Each row was made from one small tree. The marks that hang from a mark follow it in brackets, in the order of their numbers. Every link used is in the known rows. Write each row's tree.
Known rows
Q_971[Q_351[Q_404 Q_937[Q_142]] Q_925]: [ 7.00 -1.78  2.86  3.16 -1.33  4.91  2.02 -2.26 -0.94  1.13  0.80  4.52
 -1.96 -2.08 -4.11  3.26 -3.45  2.34 -2.66  2.14  0.79  0.34  1.21  0.38
 -0.50]
Q_937[Q_925[Q_546[Q_133] Q_971]]: [-3.48 -0.21 -0.04 -3.41  0.79  1.38 -2.00  4.12  0.52 -1.16  1.10 -2.21
  1.98  3.88  2.85 -1.42  1.78 -1.81  2.60 -2.27  0.95 -0.64 -2.50  0.60
  0.40]
Q_925[Q_546[Q_133] Q_937[Q_142]]: [-2.41 -1.64 -6.57 -0.63  2.87 -0.34  3.34  0.98 -0.18 -1.01 -0.75 -0.42
  1.52  2.38  6.10  0.86  1.07 -1.06 -1.59  2.63 -1.07 -0.96 -0.60 -0.50
  0.88]
Q_142[Q_937[Q_925]]: [ 2.46  0.39 -0.50 -3.01 -0.84 -5.07 -2.13 -3.09  1.96  2.51 -2.79 -1.10
  2.50  0.22 -3.59  0.19 -2.09  0.91  3.87 -3.39 -1.93  1.34  0.23 -1.94
 -0.97]
Q_351[Q_404 Q_937]: [ 2.99  0.17  4.36  3.17 -0.41  0.22  1.85 -2.00  4.06  1.64 -2.14  5.31
 -4.60 -2.90 -1.82  2.69 -3.92  3.17  0.16 -0.25 -1.29 -1.37  2.73 -0.47
 -0.09]
Q_404[Q_351[Q_937[Q_925]]]: [ 1.55  1.79  5.74 -1.57 -1.47 -4.53  0.47 -1.23  3.31  3.04 -0.35  0.62
 -2.18 -4.22 -1.79 -0.59 -3.60  0.80  3.20 -3.31 -0.63  1.77  0.46  0.61
  2.34]
Q_404[Q_351[Q_937[Q_925[Q_546 Q_971]]]]: [-1.71  4.73  4.87  2.11 -1.81 -2.23  0.67  3.34  1.13  1.52  1.87 -2.93
 -2.07 -2.10 -0.37 -0.61  0.12 -1.02 -0.03 -2.09  2.53 -0.03  0.27  4.26
  2.02]
Q_351[Q_404 Q_937[Q_142 Q_925]]: [ 5.40  1.30  3.40  3.45  1.99 -2.10  1.06 -1.26  2.83  2.42 -0.31  3.04
 -2.07 -0.20  0.87  2.36 -3.51  0.13  0.00  0.67 -0.76  1.84  1.13  0.76
  1.03]
Q_925[Q_546 Q_937[Q_142] Q_971]: [-2.01  3.32 -4.97  5.57  0.96 -2.14  2.33  2.32 -1.40 -2.36 -1.15 -2.71
 -0.44  1.20  2.46  0.39  2.56 -1.52 -4.44  3.55 -0.03 -1.32  1.79  3.48
  1.74]
Q_937[Q_142 Q_925[Q_971[Q_351]]]: [ 2.43  1.76  1.96  1.32  0.71 -1.49 -3.23 -0.85 -1.90 -1.03 -0.50 -2.52
  1.44 -0.44 -2.47 -0.62 -0.59 -1.25 -1.30 -1.69  0.64  0.46  1.04  0.69
  2.82]
Q_925[Q_546 Q_937[Q_142]]: [-0.62  0.85 -6.57  2.65  1.23 -4.25  3.66 -0.35  0.95 -1.02 -1.70 -0.24
  0.50  0.37  3.38  2.30  1.12 -1.55 -4.21  2.61 -0.45  0.60  0.96  2.17
  1.67]
Q_133[Q_546[Q_925[Q_971]]]: [-3.35 -0.97  0.88 -5.40 -1.63  1.20 -1.93 -1.43  0.45 -1.68 -0.84  1.06
  0.33 -0.84  0.65 -4.49  1.62  1.32  1.08 -1.41 -3.46  0.57 -1.75 -1.20
 -2.75]
Q_133[Q_546[Q_925[Q_937[Q_142] Q_971]]]: [-2.80  0.41 -3.57 -0.74  1.15 -0.55  0.73 -0.23 -1.88 -1.67  0.27 -1.76
  0.31  0.15  3.67 -4.07  2.92  0.31  0.27  2.44 -2.71  0.79 -0.31 -1.47
 -1.89]
Q_925[Q_546[Q_133] Q_937 Q_971[Q_351]]: [-4.84 -0.79 -2.67  0.90  0.67  3.43  0.83  2.98 -2.64 -1.97  1.56 -3.28
 -0.51  1.33 -0.48  1.30  2.63  0.17  1.09 -0.29  3.48 -4.44  1.50 -2.31
 -1.18]
Q_971[Q_925]: [ 3.22 -2.76 -0.25 -4.63 -2.81  1.23 -0.39 -2.71  1.70 -0.20 -2.38  2.89
  1.24  0.19 -3.66 -1.76 -1.87  1.73  0.75 -0.77 -3.15  1.45 -1.57  1.14
  0.51]
Q_937[Q_142 Q_925[Q_546 Q_971]]: [ 0.14  3.31 -1.35  1.83  0.56 -2.85 -1.05  2.37 -0.12 -0.92 -0.30 -2.52
  2.28  2.38  2.78 -0.46  1.84 -3.29 -3.27  0.28  0.55  1.26 -0.88  4.86
  2.66]
Q_133[Q_546[Q_925[Q_937 Q_971[Q_351]]]]: [-3.77 -1.40 -1.22 -2.74 -0.90  1.35 -0.51 -1.31 -2.18 -1.36  1.97 -2.15
 -1.29 -1.86 -1.66 -1.53  2.62  1.16  3.25 -1.90  1.07 -0.52  0.91 -4.39
 -4.25]
Q_937[Q_925]: [ 2.10 -0.59  1.24 -3.66 -0.03 -4.76 -1.46 -2.22  3.46  0.69 -2.22  1.06
  0.90 -0.66 -1.16 -0.24 -1.81 -0.63  3.77 -3.67 -2.05  2.52 -0.76 -0.29
  1.56]
Q_546[Q_925[Q_971]]: [-0.97 -0.57  2.76 -2.35 -0.69 -1.22 -4.38 -1.34  0.44 -0.88 -2.50  1.52
  0.14 -0.64 -1.07 -3.88  0.07  0.88  0.09 -0.19 -2.80  0.20 -1.23 -0.57
 -0.07]
Q_133[Q_546[Q_925[Q_971[Q_351[Q_404]]]]]: [-0.55 -3.22  3.69 -3.04 -1.93  4.30 -1.90 -1.14 -2.06 -2.31  1.29  2.36
 -1.61 -2.20 -1.04  0.74  0.49  2.91  0.14 -2.14  0.97 -1.22  1.59 -3.44
 -3.73]
Q_133[Q_546]: [-1.70 -1.64 -1.23 -4.77 -1.89 -0.54  2.06 -3.24  3.46 -1.20 -3.00  2.31
 -0.04 -1.79  0.78 -0.64 -0.73  1.92  0.73 -3.65 -4.16  0.22  0.35 -0.33
 -0.85]
Q_142[Q_937[Q_925[Q_971]]]: [ 0.82  2.70  0.44 -0.03 -0.93 -3.03 -3.71 -0.68 -0.07  1.55 -2.33 -3.58
  1.73  0.96 -4.53 -1.78 -0.80  1.16  2.85 -2.30 -0.97 -0.31  0.98 -1.03
 -0.73]
Q_925[Q_937[Q_142] Q_971[Q_351]]: [ 0.18  1.70 -1.65  4.98  1.44 -0.90  0.04 -1.03 -3.02 -1.78 -1.42 -2.66
 -1.68 -1.85 -2.93  0.30  0.05  0.64 -2.85  2.06  0.79 -2.54  3.87 -0.72
  1.85]
Q_404[Q_351[Q_937[Q_142 Q_925]]]: [ 2.92  2.72  4.52  0.49  0.13 -4.82  1.23 -1.19  2.03  2.78 -0.34  0.28
 -0.83 -3.69  0.77 -1.03 -3.49 -0.02 -0.63 -0.36 -2.01  2.43  0.20  1.82
  4.05]

Write each row's tree
[-2.35 -0.13  3.45 -3.65 -0.38 -0.87  1.71  2.56  2.31  2.50  2.53 -0.23
  0.06 -1.08  3.41  0.04 -1.13 -0.55  3.15 -2.84  1.09  0.51 -2.22  0.29
  1.32] | Q_404[Q_351[Q_937[Q_925[Q_546[Q_133]]]]]
[-1.42  2.26 -3.92  5.99  0.57 -1.04  1.44  1.56 -3.35 -2.18  0.39 -2.89
 -0.39 -0.22 -0.16  2.31  2.40 -1.42 -5.46  2.24  2.95 -1.98  2.74  1.84
  1.43] | Q_925[Q_546 Q_937[Q_142] Q_971[Q_351]]
[ 3.28  2.28  5.40  8.36  0.43  3.04  0.34 -0.61 -1.66  0.02 -0.57  2.20
 -3.92 -2.90 -3.32  2.28 -2.47  2.24 -4.42  1.70  1.19 -3.43  4.29  0.65
  1.04] | Q_925[Q_971[Q_351[Q_404 Q_937[Q_142]]]]
[ 3.72 -2.03  2.12  2.28 -3.68  5.60  2.41 -0.25  0.41  1.00  2.63  4.44
 -2.15 -1.09 -4.07  5.39 -0.98  0.98 -1.56 -0.32  4.19 -0.10  0.69  1.52
 -2.77] | Q_971[Q_351[Q_404 Q_937] Q_925[Q_546]]
[-4.18  1.03 -5.17  2.52  2.54  1.87  2.03  3.89 -2.34 -2.28  0.01 -3.17
  0.74  3.46  4.96 -1.05  2.38 -0.96 -1.93  3.44 -0.47 -2.79  0.35  0.50
  1.27] | Q_925[Q_546[Q_133] Q_937[Q_142] Q_971]
[-2.61 -1.43 -1.74 -1.68  3.37  1.28 -1.99  0.74 -2.93 -1.13  0.11 -1.65
  1.26  2.38  3.70 -5.26  1.04  0.47  1.95  4.65 -2.56 -0.92 -1.48 -3.63
  0.03] | Q_546[Q_133 Q_925[Q_937[Q_142] Q_971]]
[ 2.23  0.78  2.34  2.29 -0.19 -1.17  1.71  1.34  3.91  2.35  1.56  2.84
 -2.26  0.21  1.02  4.86 -1.08 -1.14  1.12 -1.61  2.69  1.58  0.44  1.90
 -1.29] | Q_351[Q_404 Q_937[Q_925[Q_546]]]
[ 0.71 -2.66 -4.79 -1.17 -2.63  1.68  2.13 -0.38 -1.03 -0.72  1.66 -0.61
  0.28 -0.16 -3.68  3.49  1.56 -0.72  0.38 -0.40  3.26  0.84  0.06  0.06
 -1.94] | Q_971[Q_351 Q_925[Q_546 Q_937]]
[ 2.15 -0.79  4.90  2.65 -1.28  2.50 -1.71 -0.85 -1.22 -2.18 -1.58  2.03
 -3.34 -2.10 -5.01  3.13 -2.48  3.24 -1.70 -1.10  1.93 -3.86  4.74 -1.41
  0.64] | Q_925[Q_971[Q_351[Q_404]]]
[-0.53  1.07 -1.88  1.47  1.96 -2.58 -1.75 -0.81 -1.96 -0.86 -1.16 -1.15
  0.05  0.38  1.34 -3.55  0.94 -0.05 -0.86  4.08 -1.91  0.50  0.04 -1.07
  0.45] | Q_546[Q_925[Q_937[Q_142] Q_971]]
[-0.26 -3.07 -7.38 -2.74  0.64  3.47  3.08  1.79 -1.39 -0.78  1.37 -0.87
  3.01  4.39  3.77 -0.50  1.14 -0.89 -0.30  3.72 -1.23  0.76 -2.83  0.29
 -0.29] | Q_971[Q_925[Q_546[Q_133] Q_937[Q_142]]]
[-3.50  2.33 -3.44  3.47 -0.27 -1.48  1.57  2.36 -0.04 -1.81 -0.71 -2.71
 -1.88  0.72 -0.04  0.80  2.37 -0.51 -1.13  0.60  1.38 -2.19  2.13  1.98
  0.02] | Q_925[Q_546 Q_937 Q_971]
[-2.74 -1.55  5.50 -1.21  0.31  5.26 -3.37 -0.56 -1.11  1.32  1.68  1.38
 -0.91 -1.29 -2.20 -3.67  0.21  1.70  3.21 -0.60  0.19 -1.93 -1.60 -4.43
 -2.44] | Q_546[Q_133 Q_925[Q_971[Q_351[Q_937]]]]
[-2.71 -2.86 -3.86 -5.92 -0.21 -2.45  1.52 -3.04  1.67 -0.36 -0.01  1.45
 -0.45 -1.21  2.28 -1.75  1.40  0.97  4.29 -1.36 -2.39  1.93 -0.95 -3.99
 -4.12] | Q_133[Q_546[Q_925[Q_937]]]
[ 2.32 -1.79 -6.30  0.60 -1.39  1.17  2.74 -0.51 -2.53 -0.73  1.52 -0.76
  1.53  0.87 -1.25  3.33  1.38 -1.78 -3.40  2.04  2.01  1.23 -0.24  1.55
 -0.21] | Q_971[Q_351 Q_925[Q_546 Q_937[Q_142]]]
[-3.83 -2.17 -0.50 -3.95  2.00  1.26 -2.74  0.77 -1.27 -0.73  0.40 -1.10
 -0.11  1.94  1.06 -4.68  0.94  1.50  5.45  1.95 -1.49 -1.76 -0.91 -5.09
 -1.59] | Q_546[Q_133 Q_925[Q_937 Q_971]]
[-0.73 -3.28  0.40 -2.11 -2.29  7.81  1.88  0.40  0.05  1.50  2.99  1.69
  1.15  0.44 -2.11  0.99  0.38  0.19  1.25 -1.48  1.85  0.03 -3.21  0.23
 -2.75] | Q_971[Q_351[Q_937] Q_925[Q_546[Q_133]]]
[-1.17 -4.96 -4.85 -4.42 -1.13  5.27  2.04  0.97 -2.03 -0.70  2.63 -0.82
  1.61  1.88 -1.54  2.06  1.27  0.10  2.50 -0.29  2.85 -0.65 -1.29 -2.31
 -2.32] | Q_971[Q_351 Q_925[Q_546[Q_133] Q_937]]
[ 2.61  0.02  3.55  3.12 -0.74 -0.20  1.12  0.30  2.07  2.11  2.90  2.38
 -2.46 -1.30 -1.76  7.04 -1.08 -1.45  0.82 -3.29  5.50  0.73  1.55  0.67
 -1.90] | Q_971[Q_351[Q_404 Q_937[Q_925[Q_546]]]]
[-4.30 -0.39 -1.91 -2.83 -0.44  0.23  0.31 -0.25 -0.56 -1.31  0.47 -1.52
 -1.29 -0.39  0.90 -3.49  2.71  1.53  3.84 -0.13 -1.37  0.16 -0.20 -2.98
 -3.87] | Q_133[Q_546[Q_925[Q_937 Q_971]]]
[-0.30 -5.51 -1.78 -6.39 -2.65  6.20 -0.01  0.22 -1.25 -0.93  1.39  1.22
  3.08  2.01 -1.20  1.31  0.34  0.03  0.48 -1.72  0.74  0.03 -2.90 -0.77
 -1.49] | Q_971[Q_351 Q_925[Q_546[Q_133]]]
[ 1.00  2.81  2.41  1.15 -0.22 -5.05  2.38  0.86  1.82  2.37  1.14 -0.33
  0.01 -2.38  3.31  1.11 -1.38 -2.32 -3.05 -0.18  0.24  2.92 -0.40  4.43
  3.24] | Q_404[Q_351[Q_937[Q_142 Q_925[Q_546]]]]
[-0.88 -3.67 -3.13 -4.59  3.58 -1.42 -0.58 -1.89 -0.55  0.30 -0.57  1.14
  2.23  1.60  4.69 -3.05 -0.26  0.27  2.60  3.51 -3.74  1.05 -2.07 -5.07
 -0.11] | Q_546[Q_133 Q_925[Q_937[Q_142]]]
[-1.51 -1.89 -3.19 -4.85 -0.11 -1.39 -1.06  0.93  0.97  2.09 -0.07 -1.52
  4.43  3.78  1.43  0.77  0.50 -0.39  3.78 -2.94 -0.28  0.49 -2.56 -2.36
 -2.09] | Q_142[Q_937[Q_925[Q_546[Q_133]]]]
[-1.92  0.50 -1.35 -1.01  2.23  0.94 -1.46  3.94 -0.99 -1.12  0.72 -2.56
  3.63  4.60  5.23 -1.82  1.78 -2.64 -1.02  0.60 -0.36 -0.19 -2.54  2.05
  2.02] | Q_937[Q_142 Q_925[Q_546[Q_133] Q_971]]
[ 1.62  0.33 -2.68 -1.15  0.88 -5.01  0.01 -0.30  2.23  0.01 -0.92  0.34
  2.79  1.54  4.07  1.44  0.68 -3.70 -2.36 -0.81 -0.42  3.36 -1.93  3.53
  2.34] | Q_937[Q_142 Q_925[Q_546]]
[ 1.92 -0.97 -7.10  0.38 -0.52 -0.27  3.32  0.17 -0.74 -0.72  0.07 -0.37
  1.97  2.49  1.62  1.19  1.08 -1.47 -3.08  3.49 -0.22  2.11 -1.30  2.88
  0.27] | Q_971[Q_925[Q_546 Q_937[Q_142]]]
[-0.38 -1.78  3.93 -1.96 -1.26 -0.11 -5.19 -2.62 -1.35 -0.77 -0.98  0.90
  0.26 -2.09 -3.84 -2.22  0.05  0.67 -0.35 -1.37  0.02 -0.45 -0.02 -2.16
 -0.75] | Q_546[Q_925[Q_971[Q_351]]]
[ 4.36  0.91  2.95  5.17  1.10 -0.42  2.25 -2.10  2.30  1.43 -2.50  5.03
 -3.22 -1.94  0.53  2.24 -3.59  2.14 -3.61  2.63 -2.01 -0.59  2.42  1.23
  1.40] | Q_351[Q_404 Q_937[Q_142]]
[ 4.64  0.39  3.80  2.82  1.12  0.11 -2.66  0.25 -2.44 -1.25  0.13  0.12
 -0.57  0.00 -2.30  2.71 -2.17  0.10 -1.44 -0.39  2.32 -0.61  3.13 -0.25
  1.91] | Q_937[Q_142 Q_925[Q_971[Q_351[Q_404]]]]
[-3.81 -2.56 -5.22 -2.39  1.12 -0.12  2.73  1.01  1.21 -0.77 -0.34 -0.23
  0.15  1.75  3.47  1.58  1.04  0.09  2.15  0.19 -0.27 -1.71 -0.37 -1.73
 -0.63] | Q_925[Q_546[Q_133] Q_937]
[-2.19  3.34  2.64  5.81 -1.94  1.81  0.74  0.71  0.32  0.29  0.43 -0.39
 -2.54 -2.55 -3.44  1.62  1.46 -0.44 -3.32 -1.72  3.42 -2.46  1.45  2.94
 -0.64] | Q_925[Q_546 Q_971[Q_351[Q_937]]]
[-3.02  1.29 -1.77 -2.01 -0.26  1.00 -2.37  3.21 -1.14  0.96  0.59 -4.39
  3.91  4.54  0.28 -1.16  1.91 -0.06  3.04 -1.73  0.51 -1.55 -1.53 -1.06
 -2.07] | Q_142[Q_937[Q_925[Q_546[Q_133] Q_971]]]
[ 1.73 -2.87 -1.37 -3.00 -4.03  2.46  0.21 -1.42 -0.28 -0.92  0.39  1.60
  1.93 -0.33 -3.64  2.71  0.60 -0.50 -2.32 -1.96  1.47  1.70 -1.32  2.04
 -1.08] | Q_971[Q_351 Q_925[Q_546]]
[-4.42 -0.64 -0.40 -1.51 -0.29  3.18 -0.63  3.03  0.01 -1.88 -1.36 -0.36
  0.78  2.50  2.36 -1.49  1.33  0.28 -0.38 -0.48 -0.76 -3.16 -1.18  1.00
  0.71] | Q_925[Q_546[Q_133] Q_971]
[ 0.12 -0.01 -0.94  1.75  1.60 -1.23 -2.59 -1.55 -3.62 -0.77  0.05 -1.55
  0.01 -1.29 -1.45 -1.58  1.23 -0.24 -1.73  2.89  0.80 -0.27  1.32 -2.74
 -0.05] | Q_546[Q_925[Q_937[Q_142] Q_971[Q_351]]]
[ 3.97  0.50  4.80  1.38  0.44 -1.49  0.43 -0.62  4.22  3.04 -0.04  3.78
 -3.30 -0.98 -1.41  2.76 -3.33  1.17  3.86 -1.88  0.58  0.97  1.24 -0.65
 -0.41] | Q_351[Q_404 Q_937[Q_925]]
[ 3.11  2.39  1.83  1.71  1.55 -3.73  0.45 -2.29  3.60  2.79 -0.89  1.22
 -0.09 -1.05  0.54 -0.85 -1.76 -1.59  0.87 -0.70 -1.93  3.01 -1.07  1.65
  1.90] | Q_351[Q_937[Q_142 Q_925]]
[ 1.37  5.09  5.77  3.08  0.08 -2.98 -0.15  1.36 -0.29  1.76  0.10 -2.23
 -1.82 -2.98 -0.37 -2.90 -2.43  0.25 -1.36  0.45 -1.01  0.39  0.82  2.89
  4.53] | Q_404[Q_351[Q_937[Q_142 Q_925[Q_971]]]]
[-0.40 -1.54 -2.84 -3.95  2.23 -1.28 -0.07  1.49  0.95  0.01  0.23 -0.30
  4.17  3.73  6.49 -0.06  0.60 -2.91 -0.38 -0.52 -1.00  1.92 -3.27  1.01
  1.80] | Q_937[Q_142 Q_925[Q_546[Q_133]]]
[ 1.47 -0.39  7.48  3.22 -0.83  3.18 -2.64 -1.17 -0.73  1.05  1.24  3.58
 -4.07 -2.82 -4.53  0.79 -1.30  2.52  0.07  0.32  2.19 -1.62  2.30 -2.37
 -2.75] | Q_546[Q_925[Q_971[Q_351[Q_404 Q_937]]]]
[ 1.71  5.14  2.97  4.75  1.71 -1.54 -0.92  0.57  1.39  1.70 -0.48 -1.22
 -0.94 -0.04 -0.88 -2.75 -0.53 -1.10  0.11  0.51 -1.24  0.79 -0.11  2.86
  2.10] | Q_351[Q_937[Q_142 Q_925[Q_971]]]
[ 0.63  1.95  4.44  3.84  0.59  0.69 -2.79 -2.25 -1.68  1.08  0.25  1.40
 -0.86 -2.42 -2.28 -2.78  0.23 -0.26 -3.18  1.59 -0.14  0.23 -0.08 -0.05
 -0.08] | Q_546[Q_925[Q_971[Q_351[Q_937[Q_142]]]]]
[ 1.67  2.63  0.99  0.77  1.25 -2.95 -2.48  0.35 -0.11 -0.81 -1.96 -2.19
  1.36  0.84  0.23 -2.51 -0.83 -1.45 -0.73 -0.05 -2.06  0.93 -0.03  2.16
  3.41] | Q_937[Q_142 Q_925[Q_971]]
